(in the rows, 128 means zero)
Known rows, with every step that occurs:
badi > reki > bonap > nulog: [124  95 152 107  91 132 109 148 117 138 137  98 182 142 122 117  83 112
 115  94  95 162 158 132 110 141 100 137 109 139 101 119  74 199 165  97
 151 135 126 113 175]
guzuz > sopup > bemur > bonap > ferob > nemazuf: [154 105  92 149 109  91  99 170 179  81 116 100 127 115 118 117  90 178
 125 103  86 122 163  69 125 138 183  84  84  67 137 107 102 185 105  89
  52 157 134 125 155]
vevim > badi > ferob > bonap > guzuz > sopup > bemur > zage: [137 108 164 132 107  81 152 171  92 114 135 134 141  48  92 105 126 140
 115 136  67 115  86  79 112 149 167 186  61 116 148 117  92 162 109 137
 110 217 111  93 141]
ferob > nemazuf > reki > bonap > guzuz > sopup: [126  99 114 116  65 141 118 154 130 104 112 102 141  48 142  77 110 127
  81  99 112 119 141  67 170 185 154 183  96 116 100 125 100 205  78 113
 102 186 128 115 176]
vuza > sopup > bemur > bonap: [127  84 140 171  90  60 124 157 134 136 126 131 141 130 126 149  76 172
 128  85  67 139 134 108  99 153 129 161 123  90 182 124 147 172 109 117
  86 191  91 109 125]
reki > bonap > guzuz > zage: [124 120 122 141 117 129 135 178  92 149 116 123 179  73 110  90 116 106
 107 127  75 132 119 129 117 145 118 181  37 144 140 139 106 197 113 113
 146 193 143 116 137]
badi > reki > bonap > bepino > marab: [110 141 127 126 132 116 166 177  96 151 137 138 164 109 123 110 119  94
 100 154 136 128  91  78 149 153 164  73 101 160 101 160 102 143 146 135
 110 145 168 100 152]
bepino > marab > budi > bonap > guzuz: [147 159 127 169 106 121 147 153  96 147 144 132 124 100  95  80 125 115
 158 103 107 160 123  94 117  90 183 183  63 143 137 129 123 182 138 128
 145 182 151  95 151]
nemazuf > reki: [ 97 116 122 111 131  85 163 121 155 109 143 113 116 127 172 173 122 132
 125 111 132 158 115 123 157 149 130 167 173 126  81 134 105 129 139 125
 143 118 118 156 168]
bonap > bepino > marab > budi > kesat: [124 162 171 168 173 133 178  99  92 101 144 125 132 132 104 116 104 109
 206 120 154 159  94 118 110 144 189 110 127 145 135 123 106 107 125 158
 115 148 175 142 156]
bemur > zage > guzuz: [163 150 161 146 138 142 150 166  64 120 120 152 113 105 119 102 142 135
 129 144  75 120  83  66 161 126 119 141  66 141  96 144 106 163 138 127
 147 167 117 101 117]
bonap > guzuz > zage: [132 148 115 148 141 146 136 169  98 146 122 125 166  74 127  87 141 109
 120 128  83 128 114 115 113 128 131 195  55 139 148 134 114 172 115 114
 146 188 129 110 124]
zage > guzuz > sopup > bemur > bonap > ferob: [161 113 122 173  98 102 141 180 129  97 120  96 128 106 132 160  90 166
 123 127  69 141 110 118 137 164 158 121  79 104 151 135  83 216 131 122
  55 164 110 100 170]
zage > guzuz > sopup > bemur > bonap > ferob > nemazuf: [159 112  97 150 108  99 101 176 165  79 113 105 114 119 124 110  92 181
 122 105  73 121 155  58 133 141 179  83  74  76 127 114  98 199 108  91
  58 160 136 113 154]
kesat > bepino > marab > budi > bonap > ferob > nemazuf > reki: [ 93 114 103 123 131  59 164 140 175  71 144  99  99 134 131 152 104 142
 153 105 140 162 117  94 160 126 206 109 140  97  74 138  90 131 122 111
 103 132 166 156 194]
bepino > marab > budi > bonap > ferob > nemazuf > reki > badi: [ 93  67 108 120 123  69 170 134 165  72 144 136 135 157 119 168  59 160
 166  89 102 156 110 112 218 131 155  78 116 152  78 109 102 147  97 127
 101 154 164 155 164]
kesat > bepino > marab > budi > bonap > guzuz > zage: [103 137 128 170 131 124 162 175  89 139 127 133 162  76  89  69 133  95
 154 130 104 139  93 112 108 110 177 177  42 143 155 156 116 157  97 135
 142 202 152 114 135]
vevim > melen: [123 107  81 135 122 102 112 157 131 123 136 103  93 145 115 134 141  71
 106 139 129 135 140 108 165 100 137 144 153 103 111 113 137 151 108 136
 138 153 123 178 105]
sopup > bemur > bonap: [123  80 146 179  93  54 130 160 134 143 138 136 146 128 121 143  92 166
 138 100  64 142 136 115  98 139 121 141 108 102 183 129 140 177 135 133
  93 166  82 122 117]
budi > bonap > reki > nemazuf: [109 128  98 120 102 110 124 154 196 118 133 101 133 155  81 144  84 145
 139 120 102 182 121 143  84 145 166  89 103 127 112  97  98 145 138 130
 116 136 183 127 158]
vuza > sopup > bemur > bonap > ferob > nemazuf > reki: [114 102  93 117 120  53 139 148 193  78 133  94 112 135 162 176  81 175
 119  85  99 155 138  89 143 157 171 146 154  75  89 114  93 169 122  83
  92 151 131 142 185]
nemazuf > reki > badi > ferob > bonap > guzuz: [151 141 120 120  92  97 127 140 155 125 142 110 123  91 155 116  99 134
 110  85  84 148 136 103 137 137 132 178  81 138 117 139 103 193 153 135
 145 169 181  78 184]
budi > bonap: [104 104 133 173 105  86 143 148 153 138 118 131 143 135  72 119  97 123
 162 138 141 158 128 130  99 117 161 117  90 136 143 145 114 137 103 137
 150 137 136 146 142]
reki > bonap > guzuz: [149 128 119 128  86 127 110 155  98 160 136 113 152  84 119  94 104 116
  91 109  82 136 138 125 128 136 114 174  72 135 116 128 119 225 156 109
 144 171 151  86 155]
vevim > badi > ferob > bonap: [131 120 151 103 117  67 144 133 160 103 133 126  77 129 138 147 100 121
 118 115 107 144 146 129 109 135 123 122  91 128 149 163  98 126 115 169
 128 149 196 116 180]
bonap > bepino > marab > budi: [134 154 149 137 150 136 177 119  66 113 161 158  95 137 131 110 141 100
 160  98 140 142  92 104 157  98 182 124 108 154 126 120 129 111 147 147
 118 166 154 120 139]
reki > bonap > bemur > sopup: [109  57 143 160  64 110 124 109  83 137 106 102 102 130 142 105 107 127
 126 108  69 140 139  93 146 127 135 172 105 105 146 108 116 201 119 116
 112 190 115 120 139]
marab > bepino: [151 124 176 128 115 145 114 119 109 124 144 111  90 142 127 105 119  74
 114  74 105 133 101 114 141 147 128 110 116 121 122 169 171 102 125 118
 124 124 110 120 165]
kesat > bepino > marab > budi > bonap > ferob > nemazuf: [129 126  96 146 128  90 121 157 167  78 126 107 109 138  75 103  97 146
 160 119 133 134 137  88 125  96 224  52  80  85 118 128 105 141 108 103
  78 143 188 129 166]
badi > ferob > bonap > bemur > zage > guzuz: [147 144 170 151 114 131 142 162  82 121 103 154 106 115 121  98 141 158
 137 133  53 117  95  58 148 126 136 149  55 139 103 143  82 180 147 119
 146 171 145  84 131]
zage > guzuz: [145 149 142 129 129 157 139 146  93 118 115 143  89 143 148 106 133 136
 117 131  86 125 107  92 153 140 116 129 102 153 101 153 112 170 135 136
 144 137 130  93 119]
vuza > sopup > bemur > bonap > reki: [129 114 125 191 102  77 136 161 149 126 130 100 151 149 120 156  66 158
 131 106  77 164  99 105  83 139 135 182 153 123 155 134 102 172 139 130
  36 173 123 107 154]
bonap > bemur: [ 90 116 128 147 106 142 104 114 125 146 107 144 140 147 130 101 144 162
 140 122  91 111 141 117 114 110 151 165 139 119 131 102 111 169 152  90
 126 146 128 108 106]
ferob > bonap > bemur: [ 83 103 139 142  91 113 101 118 153 123 107 141 125 137 126  72 125 148
 123 111  93 124 158 114  93 116 140 160 112 109 151 117 108 168 153 110
 114 165 157 103 114]
badi > ferob > bonap > bepino: [143 149 117 141 130 112 117 126 148 139 154 133 135 107 169 107  99  91
  90 120 138 131 121 117 102 143 139 109  93 142 137 147  97 153 183 152
 157 148 170  81 176]
bepino > marab: [113 154 140 125 138 125 166 168 106 117 116 144 118 118 112 106 162 119
 135 156 138 122  97  79 158 131 170  82 114 140 122 153 129  97 115 134
  88 140 157 117 127]
kesat > bepino > marab: [ 78 139 136 123 134 117 152 150 103 116 128 131 121 107 100  89 161 103
 133 166 163 105  75  98 154 130 188  67 137 126 126 179 143  82 114 151
  86 138 169 100 126]
badi > ferob: [153 149 137 118 120 114 142 132 150 138 112 116 117 143 137 187 128 164
 154 118 116 122 117 123 135 144 164 110 126 142 117 146  91 127 117 129
 152  94 169 120 191]

Rows:
[119 122 120 134 122 104 153 166 137 122 124 121 161  76 141 111 106 120
 122 106  72 143 113 115 135 149 126 184  46 152 135 146  92 176 107 133
 149 193 162 113 158] => nemazuf > reki > badi > ferob > bonap > guzuz > zage
[107 115 157 172 113  86 183 144 114 116 132 148 114 148  62 113 108 117
 199 117 145 172 111 115 120  94 196 115  80 149 143 142 119 115  98 150
 133 159 155 154 148] => bepino > marab > budi > bonap
[113 162 128 136 141 119 154 164 112 121 139 152 126  98 137  71 139  82
 101 153 148 128  95  69 139 137 166  76  90 146 132 162 120 116 159 153
  99 164 170  88 136] => ferob > bonap > bepino > marab
[ 79 116 156 152 145 117 136  77 110 105 155  98 133 124  90 111 100 104
 184 125 177 128  86 172 102 131 178 113 166 109 144 154 134  95 114 171
 122 132 171 125 149] => marab > budi > kesat > bepino
[150 107  91 116 113  97  95 162 171  88 116  99 128 134 100 123  78 155
 114 116 101 127 165 104 132 132 162  55  79  86 104 111  94 183 123  81
  83 134 177 133 170] => reki > bonap > ferob > nemazuf
[131 101 124 109  80 148 137 154 100 128 122 102 149  52 138 106 107 115
  79 113 101 122 134  82 159 177 138 199  96 133 110 135  97 207  67 134
 102 188 126 107 170] => vevim > badi > reki > bonap > guzuz > sopup
[ 89  64 141  98  83  63 151 142 135 121 127 112 145 125 124 164  72 123
  99 115 112 159 125 157 157 179  99 128 125 137  83 147  95 178 134 123
 141 132 146 160 180] => nemazuf > reki > bonap
[120 154 176 165 165 118 177 102 103  90 144 124 125 126 103 104  94 102
 197 115 157 167 102 117 100 147 182 107 113 143 145 132 104 109 126 168
 110 157 189 137 159] => ferob > bonap > bepino > marab > budi > kesat
[113 101  96 124 123  48 140 149 193  85 141  98 116 135 159 173  93 172
 126  94  95 159 141  93 143 147 166 131 142  85  89 119  88 169 139  95
  96 132 127 150 180] => sopup > bemur > bonap > ferob > nemazuf > reki
[117 113 142 144 109  86 174 134 148 117 128 119 135 167  95 192  78 163
 194 110 113 138  68 130 168 131 187  82 126 183 109 156  79 122  99 158
 107 123 207 113 203] => kesat > bepino > marab > budi > bonap > reki > badi > ferob
[123  97 163 145 105 100 148 166  93 116 127 136 163  57  80 103 132 144
 123 145  92 109  77  87 118 157 167 164  84 113 142 106 106 141 107 123
 102 196  82 116 114] => guzuz > sopup > bemur > zage
[100 129 136 192 116  89 171 147 135 112 138 106 132 157  67 122  88 112
 179 132 145 178  72 122  94  98 188 143 133 157 131 157  89 122 128 161
  68 151 175 127 170] => kesat > bepino > marab > budi > bonap > reki
[129 125 123 174 124 109 136 185 101 155 127 130 176  73 125  95 125 128
 125 114  53 134 119 109  98 133 129 201  44 128 173 135 120 197 118 117
 128 205 106 107 117] => sopup > bemur > bonap > guzuz > zage
[102 112 102 104 135  73 136 129 184  92 137 115 109 136 164 148 115 152
 125  94 124 149 147  83 153 138 148 138 159 100  71 120 106 131 128 101
 130 119 134 164 163] => ferob > nemazuf > reki
[ 88 108 154 172 111  83 177 137 114 118 137 141 115 143  54 106 107 110
 197 121 159 163  99 124 118  94 204 108  91 141 146 156 126 108  95 158
 131 157 163 145 149] => kesat > bepino > marab > budi > bonap
[114 121 107  99 131  68 143 132 194  98 131 108 103 142 168 178 115 169
 137  90 119 145 140  82 156 145 168 128 158 107  67 129  86 131 123 102
 143 103 154 159 195] => badi > ferob > nemazuf > reki
[116 108 163 188 116  98 147 146  83 140 123 158 164 101  63 103 135 149
 185 132  91 134 105  89 121  79 171 174  64 116 134  97 104 145 134 100
 144 193 116 138 122] => marab > budi > bonap > bemur > zage
[118 122  90 109 138  77 141 140 190  80 138  95 108 133 163 167 106 156
 124 104 121 155 140  96 159 141 164 124 149  93  69 118  83 150 136  93
 109 117 144 155 186] => bonap > ferob > nemazuf > reki
[115 136 138 192 117  94 177 152 135 114 132 112 130 161  73 130  88 120
 180 127 132 188  83 111  95  99 184 150 122 165 128 146  81 130 131 152
  69 151 167 136 170] => bepino > marab > budi > bonap > reki
[100 101 130 105  97 104 119 132 139 116 116 125 125 146 115 124  88 165
 101 105  92 114 105 137  73 180 172 167 163 112 154 106 129 157 101 105
 100 185 116  77 112] => vuza > sopup > bemur
[121 154 180 159 166 127 183 103  98  91 132 121 123 138  90 126 108 123
 217 119 151 161  99 122 112 145 184 112 130 139 138 125 109 100 105 158
 107 144 177 151 151] => bepino > marab > budi > kesat
[127 128 112 133 127  93 132 120 159 126 164 134 140 113 181 129  79 101
  94 106 129 140 111 120 134 155 130 109 106 156 116 142  89 157 179 155
 159 151 170  91 185] => nemazuf > reki > badi > ferob > bonap > bepino
[103  68  93 105 126  82 141 125 178  80 144 125 144 149 146 176  63 167
 138  92  94 140 120 123 216 146 123  87 135 142  74 103 102 157 111 116
 106 140 148 147 158] => bonap > ferob > nemazuf > reki > badi
[107 147 126 126 136  96 174 159 130 115 143 149 128 108 153 113 122 102
 114 138 136 133  83  73 173 152 168  68 103 163 108 163  99 119 149 155
 109 157 186  93 167] => nemazuf > reki > badi > ferob > bonap > bepino > marab
[109 160 121 163 143 118 163 171 104 144 135 157 142 109 112  84 140  87
 129 164 154 133  83  72 138 128 190  74  92 156 127 160 116 121 144 144
 118 154 155  99 141] => budi > bonap > bepino > marab
[ 89  65 116 108 120  89 157 112 153 102 148 138 150 146 152 181  73 149
 137  97 102 143 105 142 217 153 100 116 150 166  81 113 117 143 112 138
 129 142 129 147 145] => nemazuf > reki > badi
[131 143 162 127 138 128 185 123  74  97 144 151  84 145 110 122 145 119
 179  97 133 146 102 108 159  99 177 125 112 146 127 123 133  98 120 145
 103 159 158 139 134] => bepino > marab > budi
[145 121 153 138 101 171 147 160  83  90  99 132 118  57 131  82 146 129
 110 139 111 103  92  46 183 177 149 160  79 136 107 140  98 159  69 137
 105 186  99 113 138] => bemur > zage > guzuz > sopup
[127 106 159 145 124  83 145 163  94 129 136 141 162  86  76 116 129 147
 134 146  84 118  81 108 100 132 154 152  84 115 140 105 112 138 140 116
 121 180  94 113 106] => sopup > bemur > zage
[157 134 120 175  94 101 111 163 110 165 149 126 149  87 138 101 113 149
 116  91  51 140 139  94 103 121 131 202  83 111 163 120 139 223 164 114
 118 188 100  74 128] => sopup > bemur > bonap > guzuz
[113  93 156 133  78 149 149 160  86  92  93 131 127  62 134  88 131 139
 104 130  93 111  94  51 193 189 146 178  88 135  89 137  79 189  79 124
 110 191 105 118 153] => nemazuf > reki > bonap > bemur > zage > guzuz > sopup
[128 140 112 147 132 117 113 122 136 133 162 139 139 100 163  76  98  76
  77 123 144 136 124 119  99 135 121 119  95 136 145 137 116 154 189 153
 145 162 150  86 144] => ferob > bonap > bepino
[146 107 114 117 104 100 154 168 142 119 124  66 169 127 104 201  58 143
 109 142 105 151 122 159 135 163 142  92  90 125  92 142  56 204 130 108
  85 115 171 128 205] => badi > reki > bonap > ferob
[116  90 148 131  81 143 137 163 101  84  91 132 125  66 132  77 127 149
 103 122  88 106 107  32 190 184 155 164  82 121  84 130  81 192  74 113
 103 192 111 125 150] => ferob > nemazuf > reki > bonap > bemur > zage > guzuz > sopup
[125  97 160 141  77 163 138 162  75  99  88 136 133  62 120  73 132 138
 105 135  91 100  98  55 182 182 146 163  73 135 104 135  87 189  74 123
 104 195 109 109 140] => reki > bonap > bemur > zage > guzuz > sopup
[109  72 147 191  77 108 144 101  87 131 115 111  87 141 131 100 115 128
 172  98  84 156 135  83 131  92 173 190 100 108 161 102 119 178 109 127
 122 198 107 130 137] => marab > budi > bonap > bemur > sopup
[126 101 122 120  64 147 130 149 114 111 115 101 144  43 145  89 114 118
  82 107 115 125 126  86 170 190 146 196 101 129 105 132  99 204  87 126
 108 185 119 113 178] => nemazuf > reki > bonap > guzuz > sopup
[ 92  61 101 102 123  81 137 119 172  91 142 138 145 152 146 162  68 164
 137  86  96 137 125 116 212 142 113  95 142 147  74 102 116 144 105 121
 121 142 142 151 141] => ferob > nemazuf > reki > badi
